Each row was made from one small tree. The marks that hang from a mark follow it in brackets, in the order of their numbers. Every link used is in the known rows. Write each row's tree.
Known rows
z92(z82 z243 z919(z611)): [  8.8 -38.3  42.9 -15.3  -3.5 -18.1  12.6 -29.3  12.3 -15.3   5.6  -1.3
  26.6 -31.4   8.0  -5.7 -31.9 -24.2 -26.2   2.5   9.5 -26.7]
z92(z243): [ 20.7 -14.2  28.2  12.0  10.9   0.2  -4.0 -22.3  16.1 -20.9  16.4   9.4
   7.4  -7.7  16.9  -0.7 -15.0   6.4 -11.6   6.2   3.4 -22.2]
z987(z626 z919(z611)): [  1.5  -6.0  -5.3 -10.2  15.3 -11.5  -3.3  -6.5   8.8  26.3 -16.1   0.0
   7.9 -27.6  11.2  -3.9 -22.0 -17.3  30.3  16.6 -25.2   0.3]
z82(z92(z243)): [ 20.7 -18.1  34.4  15.0   5.3   1.5   9.0 -21.2  28.5 -33.5  25.8  12.0
  35.6   6.6  14.7  -6.7 -17.6   0.8 -15.1   3.8   5.2 -29.2]
z92(z82 z243 z919): [ 27.5 -29.6  43.6   3.3  -6.4 -18.7  11.7 -37.0  21.8 -23.6   7.9  -9.1
  22.6 -12.5  10.4  -3.4 -24.2 -11.6 -16.9   4.9  17.7 -27.9]
z92(z82 z243): [ 19.9 -15.1  39.1   9.4  -0.7  -0.6   0.1 -40.7  21.9 -16.0   3.9 -10.8
  14.7 -12.0  18.9 -23.9 -18.6  -1.0 -17.1   1.0  13.0 -17.2]
z919(z92(z82) z611): [ -4.7 -17.1  46.0 -29.6  -3.0  11.8  -4.6 -27.2  24.1  12.6 -12.9  -8.2
  19.5 -24.1  22.1 -52.5 -40.7 -48.1 -25.3  -0.5   5.1  -1.6]
z127(z611): [ 14.9  -7.0  11.6  13.3  30.1  20.0 -16.7  -7.6   8.8 -25.5 -22.0  15.0
  -3.4   5.2  21.4  11.3 -15.3 -10.1  -0.8  12.3  -2.8 -30.7]
z82(z92(z243 z919)): [ 29.0 -35.0  39.5   9.6  -1.2 -16.5  19.8 -17.2  27.7 -42.6  30.5  11.9
  41.8   6.6   8.6  14.3 -24.5 -11.1 -16.7  10.3   9.5 -38.1]
z243(z92(z82 z919(z611(z127)))): [ 10.5 -46.4  45.4 -30.0  -7.9  10.9   5.8   1.7   1.9 -10.0 -24.9  -4.9
  13.5 -17.8  10.9 -13.9 -43.7 -49.6 -50.7   2.4   8.9 -41.4]
z243(z92(z82 z919(z611))): [ 13.7 -45.6  43.9 -25.2 -16.7  -7.7  12.6 -28.0   7.8  -3.6  -2.8  -8.0
  34.9 -25.5  14.3 -15.5 -47.5 -41.1 -33.8   4.1  10.9 -26.5]
z919(z92 z611): [ -4.3 -18.7  38.7 -27.1  11.6  11.9  -8.7 -11.1  18.1   4.2  -1.9  11.1
  13.6 -19.7  20.6 -29.1 -39.1 -42.3 -20.8   5.6  -5.2  -5.7]
z987(z626 z919(z92)): [ 17.8  -6.0   6.7 -19.6   2.3  -3.9   4.8 -17.7  30.7  27.8 -17.7  -6.9
   6.4   0.2  18.6 -23.5 -33.3 -27.9  27.7  15.3 -13.8   8.4]
z253(z987): [ 23.8 -10.5   9.9  13.4  20.1  -9.9 -17.1 -20.8   7.4   6.5  -9.9  -9.0
  -6.1 -14.9  22.0  -1.4 -13.1  -2.4   7.9  23.5 -11.7 -10.0]
z92(z82 z919(z987(z626))): [ 46.9 -33.7  44.6  16.6  -2.3 -34.2 -12.1 -40.7  35.3  23.8 -20.6 -16.3
  31.3 -12.0  22.7 -27.4  -4.1 -25.6  -2.6  27.0  -1.9   6.6]
z82(z92): [ 16.8  -5.9  29.9  19.2  13.7   8.8  -4.8 -12.7  26.0 -26.6  13.7   4.4
  35.3   7.1  17.3 -12.2 -18.5  -7.9  -4.6   9.5   1.3 -21.3]
z919(z92): [ 12.5 -11.2  38.3  -9.3  10.3  13.7  -9.1 -18.9  25.8  -4.5  -0.3   5.4
  10.3  -0.9  23.6 -27.3 -34.5 -29.3 -11.1   8.1   2.8  -6.5]
z82(z92(z243 z919(z987))): [ 45.0 -36.2  55.0  13.1  -4.7 -27.9  22.0 -23.7  41.4 -26.1  27.1  27.8
  48.8  14.5  17.3  -6.2  -9.3 -21.6 -29.7  20.4   1.9 -24.0]
z243(z92(z82 z919)): [ 31.8 -36.3  42.3  -7.6 -18.4  -5.6  11.6 -36.7  17.8 -12.3  -0.5 -15.8
  32.9  -7.7  16.9 -13.8 -42.4 -29.1 -23.7   6.4  19.1 -28.7]
z919(z611 z987(z626)): [ 19.8 -24.0  31.4   9.4  17.7 -19.0 -24.0 -21.5  21.2  36.6 -16.2   9.7
  19.9 -26.8  26.6 -24.6   0.7 -23.1  -5.6  26.7 -22.6  15.0]

Which tree is each row?
[  9.8 -41.3  38.7  -8.6   0.9 -17.1  22.0  -9.1  19.8 -33.8  26.3  20.7
  45.9 -13.6   4.1  12.8 -31.9 -23.9 -25.9   5.9   2.0 -36.1]
z82(z92(z243 z919(z611)))
[ 31.7 -50.1  39.8  -1.6   4.2 -43.4   0.1 -25.7  24.3  21.0   0.9  17.2
  26.7 -26.1  15.5   0.8  -7.4 -23.2 -16.0  26.4 -15.2  -3.6]
z92(z243 z919(z611 z987(z626)))
[ 49.8 -44.5  48.4  11.6 -11.0 -40.0   4.3 -49.9  38.2  17.7 -10.8  -9.4
  29.1 -11.7  19.1 -20.1  -2.5 -17.2 -13.6  23.5   1.6   0.9]
z92(z82 z243 z919(z987(z626)))
[ 29.3 -46.8  49.1 -17.9  -5.9 -20.1  11.9 -19.9  15.5   6.9   3.8  27.4
  34.0 -15.2  22.8 -12.5 -29.4 -45.4 -41.5  22.1  -5.7 -19.5]
z243(z92(z919(z611 z987)))
[ 13.3 -31.8  46.0 -21.6  16.6   5.5 -26.5   2.9  25.7  40.6 -40.0  14.5
   1.9 -12.9  26.0 -44.4 -12.1 -57.3 -32.7  20.0 -23.0   8.4]
z919(z92 z611(z127) z987(z626))
[ -0.4 -20.3   4.3 -50.3  -8.8 -14.4  30.2 -12.9  15.0  24.5  -6.5  11.4
  -5.9 -19.7  16.0 -13.2 -42.3 -35.6  -0.3   8.9 -21.5  -5.6]
z253(z987(z919(z92(z243) z611)))
[ 41.4 -24.8  50.0  15.9   4.6 -22.3   7.3 -18.0  39.1 -18.0  13.5  20.1
  49.3  13.8  21.7 -11.2 -12.0 -29.9 -17.6  25.8  -1.0 -17.3]
z82(z92(z919(z987)))
[ 25.1 -42.9  55.8  -5.8  -2.4 -29.4  25.5 -16.7  32.9 -16.1  24.2  35.6
  52.3  -4.9  13.5  -7.2 -14.2 -35.0 -39.5  19.2  -5.0 -23.8]
z82(z92(z243 z919(z611 z987)))
[  1.5  -3.8 -12.4 -22.4  13.7 -15.1   9.5  -3.3  -0.6  20.9 -15.3   2.4
  -7.9 -27.3  16.3   0.9 -26.0 -18.1  20.1  24.0 -26.4  -7.0]
z253(z987(z919(z611)))
[ 27.1 -40.4  35.2   2.6  14.2 -36.8 -13.3 -17.8  22.3  26.4 -11.0  11.4
  28.3 -25.6  19.1  -5.3  -8.0 -31.3  -4.8  32.2 -18.2   3.0]
z92(z919(z611 z987(z626)))
[  7.7 -43.2  41.4 -15.6   9.8   0.5  13.2  19.8  12.0 -39.5   6.3  22.4
  26.6  -6.1   2.1  13.8 -25.6 -30.5 -43.0   5.0   0.1 -49.9]
z82(z92(z243 z919(z611(z127))))
[ -4.1 -14.8   8.8 -43.3  11.9  12.9  -3.2  19.6  14.0  29.0 -42.5   5.3
  -9.7 -11.7  11.6 -22.6 -34.5 -49.6   1.6  11.4 -23.0  -2.9]
z987(z626 z919(z92 z611(z127)))
[ -4.4 -12.4  20.6 -47.0  -5.5   0.9  30.2 -10.1  21.7   5.6   6.2  23.7
   7.3 -12.4  13.7 -20.8 -45.5 -38.0 -10.1  -0.7 -10.1  -9.2]
z987(z919(z92(z243) z611))
[ 17.1 -21.3  51.4 -16.3 -13.8   8.2   7.9 -42.7  35.3  -4.5   1.8  -8.7
  16.9  -5.1  22.0 -45.0 -33.0 -29.3 -26.2  -4.8  16.4  -8.5]
z919(z92(z82 z243))
[ 32.0 -21.3  56.4  -9.6  -3.1  -3.9   6.8 -33.0  41.8   5.0  10.5  26.0
  14.5   3.8  28.9 -40.7 -16.0 -32.7 -36.6  12.1  -1.3  -0.7]
z919(z92(z243) z987)
[ -4.3 -30.4  51.9 -38.7  -2.0  22.8   1.0  -6.2  18.0  -2.2 -23.5   1.6
  -1.2 -17.4  15.8 -44.7 -32.6 -49.4 -53.1  -8.7   6.7 -20.8]
z919(z92(z82 z243) z611(z127))
[ -7.5 -14.3  20.4 -52.7   4.7  18.4  22.7  18.3  13.7  -1.5 -17.5  27.7
 -12.9  -6.6   9.9 -18.4 -40.8 -45.7 -26.6  -1.3 -12.0 -23.6]
z987(z919(z92(z243) z611(z127)))
[  7.4 -29.5  37.9 -11.3   5.5 -12.8  -1.4 -22.4   9.7  -6.8  -5.9  -7.6
  26.8 -30.0  11.0  -9.9 -31.9 -33.2 -15.0  11.3   6.5 -19.1]
z92(z82 z919(z611))
[ 25.4 -24.1  -2.9 -24.6 -10.0 -23.8  18.0 -26.8  27.1  40.0 -17.8 -11.1
  -9.7  -7.6  18.2 -11.4 -29.7 -19.0  25.9  19.8 -21.7   5.9]
z253(z987(z626 z919(z92(z243))))
[ 35.1 -23.5  51.8  -2.9  -8.3 -10.1 -14.4 -48.4  48.2  44.8 -30.5 -14.9
  24.6  -5.6  36.0 -67.9 -12.5 -42.2 -11.0  19.2  -2.4  27.8]
z919(z92(z82) z987(z626))
[ 43.3 -34.2  58.2   6.2 -11.2 -26.8  14.3 -44.3  34.8  -6.9   3.6   6.6
  28.6  -6.0  19.1 -22.3  -9.2 -22.5 -31.8  15.8  11.1 -12.8]
z92(z82 z243 z919(z987))
[  3.5 -21.0  -7.7 -39.8  -1.0 -19.3   6.8 -12.4  15.9  55.7 -31.7 -11.0
  -4.2 -24.5  19.0 -19.6 -36.0 -38.8  28.8  22.7 -32.5  14.4]
z253(z987(z626 z919(z92 z611)))
[ 21.2 -35.3  51.2  -7.4  16.8  -5.2   2.7  20.5  21.6 -16.9  -9.7  30.3
  31.3   1.9  13.0 -13.7 -12.1 -51.8 -45.3  23.3  -9.7 -29.3]
z82(z92(z919(z611(z127) z987)))
[ 24.5  -6.0 -21.4   1.7  10.7 -24.9  -3.0 -16.1  11.9  36.8 -25.5 -20.5
  -8.3 -15.6  18.1   3.9 -13.8   0.2  49.1  31.0 -28.9   4.0]
z253(z987(z626 z919))
[ 24.3 -41.8  57.2 -10.8  -6.5 -30.4  15.9 -36.2  25.6   0.1   1.8  13.3
  31.0 -24.0  17.6 -23.1 -13.4 -36.7 -40.2  12.9   2.8 -11.4]
z92(z82 z243 z919(z611 z987))
[ -8.2 -18.6  47.3 -37.6   7.3  31.4 -13.7   0.8  14.6   5.0 -36.1  -5.2
  -1.2 -18.1  19.9 -50.5 -36.9 -58.6 -41.2  -2.5   2.6 -13.0]
z919(z92(z82) z611(z127))
[ 38.0 -33.4  57.5  -5.9 -18.0 -16.0  -0.3 -57.7  51.9  36.4 -17.7  -9.0
  23.5  -4.9  30.3 -61.7 -12.3 -35.3 -24.3  11.6   0.7  19.6]
z919(z92(z82 z243) z987(z626))
